Each row was made from one small tree. The marks that hang from a mark follow it in brackets, in alphabetical order. Every link used is in the known rows. Write each row's tree.
(in the rows, 128 means zero)
Known rows
N[F]: [134 139 110 136 134 130 122  98 130 143 137 160 122 123 181 129 120 124
 139 125]
N[F Q[R T[W]]]: [109 117  78 146 115 136 113  63 105 174 122 139 138  98 209 129 128 134
 114 128]
R[Q]: [110 105 134 109 136 131 111 129 127 139 111  94 125 136 123 113 121 107
 132 121]
R[F Q[E N T[W]]]: [107 139 125 128 139 142 102 122 131 136 138  84 136 132 156 149 155 119
 132 138]
N[Q[E R T[W]]]: [118 102 104 127 107 134 122  89 108 139 133 101 140 105 167 136 136 151
 109 142]
Q[N[F] R T[W]]: [122 139  79 166 121 138 121 100 104 164 108 142 140  94 155 161 136 121
 124 123]
Q[N]: [130 137 111 147 121 135 108 143 137 105 100 108 129 131 129 145 139 128
 129 139]
E[Q[R[F] T]]: [115 148  96 126 104 145 136 156 114 144 112 101 136 106 121 126 117 130
  95 133]
F[N[Q[E T]] R]: [108  93 109  88 101 140 119  99 123 163 155 134 108 119 199 113 112 127
  94 150]
E[Q[R T]]: [122 131 101 132 104 141 133 155 102 137 108  97 140 108 107 126 101 135
  91 125]
W[T]: [133 122 118 143 133 132 130 128 122 137 143 126 130 122 156 134 144 127
 106 132]
F[N R[Q[E T[W]]]]: [105  86 132  89 133 137 125 104 116 183 169 138 105 124 172 114 114 102
 110 130]
Q[N[F] T]: [126 154  97 151 122 136 103 114 113 135 111 126 145 121 155 160 113 131
 119 123]
R[Q[N]]: [112 113 120 125 130 136  95 141 134 121  90  79 127 139 125 126 129 108
 134 130]
R[F[N[Q[E T[W]]]]]: [111 139 114 115 129 138 123 109 129 150 144 146 120 119 194 125 148 129
 113 154]
E[Q[N[F] T[W]]]: [125 153  98 184 133 141 107 130 102 123 130 113 145 129 167 147 118 147
 100 125]
F[R[Q]]: [100  94 127 101 120 137 120 110 139 166 147 104 111 131 148 108 128 104
 125 123]
F[R[Q[N T]]]: [ 96 105 117 113 115 141 107 117 128 163 131  87 126 131 138 128 124 108
 113 122]
F[N[Q] R]: [102  92 103  98 106 140 119 105 135 168 137 144  97 122 197  97 125 114
 101 151]
F[N[Q[E]] R]: [114  89 109  89 104 141 120 103 140 151 154 138  95 122 210 102 123 123
 107 160]
Q[E T]: [137 129 138 113 121 128 130 118 108 120 156 112 144 124 127 152 108 148
 118 128]

Write each row's tree
[120 146  90 156 110 147 106 135 116 130 131 102 136 127 168 140 105 140
  94 129] | E[Q[N[F[R]] T]]
[128 147  96 141 113 144 130 121 124 137 135 111 137  98 144 169 162 133
 128 148] | Q[E N R[F] T[W]]
[125 121 102 145 127 132 103  57 110 139 162 132 139 120 232 140 126 158
 117 136] | N[F Q[E T[W]]]
[117 107 142  98 128 130 111 121 113 133 134  82 139 133 121 133 105 123
 125 121] | R[Q[E T]]
[137 117 116 101 103 134 143 122 110 139 131 113 136  97 112 148 111 133
 121 132] | Q[E R T]
[115 111 115 124 136 136 119  68 124 178 182 142 119 122 207 128 122 118
 133 119] | N[F[R[Q[E T[W]]]]]
[136 132 109  97 107 142 147 128 151 130 134 126 111  99 146 134 149 121
 144 156] | Q[E R[F]]
[114 121  95 103  91 142 120 104 128 137 120  92 134 103 168 132 136 142
 110 152] | N[Q[E R[F] T]]
[141 133  89 152 119 140 124  96 111 139 136 135 136  95 171 169 134 135
 133 137] | Q[E N[F] R T[W]]
[121 139  93 117 110 148 137 165 132 138 105 125 110 108 144 109 124 116
 106 150] | E[Q[R[F[N]]]]
[112 142  98 138 121 144 141 147 105 160 125 131 130 103 140 124 126 124
  92 135] | E[Q[R[F[N]] T[W]]]
[113 110  98 136 118 139 109  42 118 163 188 134 128 118 252 133 130 152
 113 137] | N[F[R] Q[E T[W]]]
[120 149  82 129 103 147 126 148 153 131  81 114 117 101 129 140 162 108
 136 153] | Q[N R[F]]
[126 109 128 114 127 137  97 139 139 100 111  72 123 140 139 134 128 119
 141 141] | R[Q[E N]]
[133 139  75 153 106 149 115 152 130 115  92 108 120 110 157 128 119 127
 117 145] | E[Q[N[F] R]]
[121 100 105 108 114 134 125 108 106 153 121 141 119 105 173 121 120 129
 105 150] | F[N[Q[E R T[W]]]]
[120 109 113 108 127 139 117  81 143 161 166 138 106 125 206 118 120 110
 142 129] | N[F[R[Q[E]]]]
[120 104 100 107  91 136 117 103 114 131 115  89 138 105 155 132 119 147
 107 145] | N[Q[E R T]]
[122 137  91 168 113 144 121 152 101 129 105  93 144 110 120 143 126 139
  94 131] | E[Q[N R T[W]]]
[ 95  91 123  81 121 138 122 118 117 192 138 133 107 124 152 104 102  91
 104 125] | F[N R[Q[T]]]
[107  92 113 105 113 138 123  88 117 171 170 143 110 119 209 115 124 130
  95 148] | F[N[Q[E T[W]]] R]
[111 112 110 108 114 132 112 121 108 148 106 135 125 122 165 114 107 125
  96 141] | F[N[Q[T]]]
[124 112  86 137 112 137 115  59 110 154 142 133 134  99 222 137 127 146
 120 139] | N[F Q[E R T[W]]]
[115 100  96 102 107 136 122 125 124 149  89 142 107 108 166 103 121 112
 111 153] | F[N[Q[R]]]
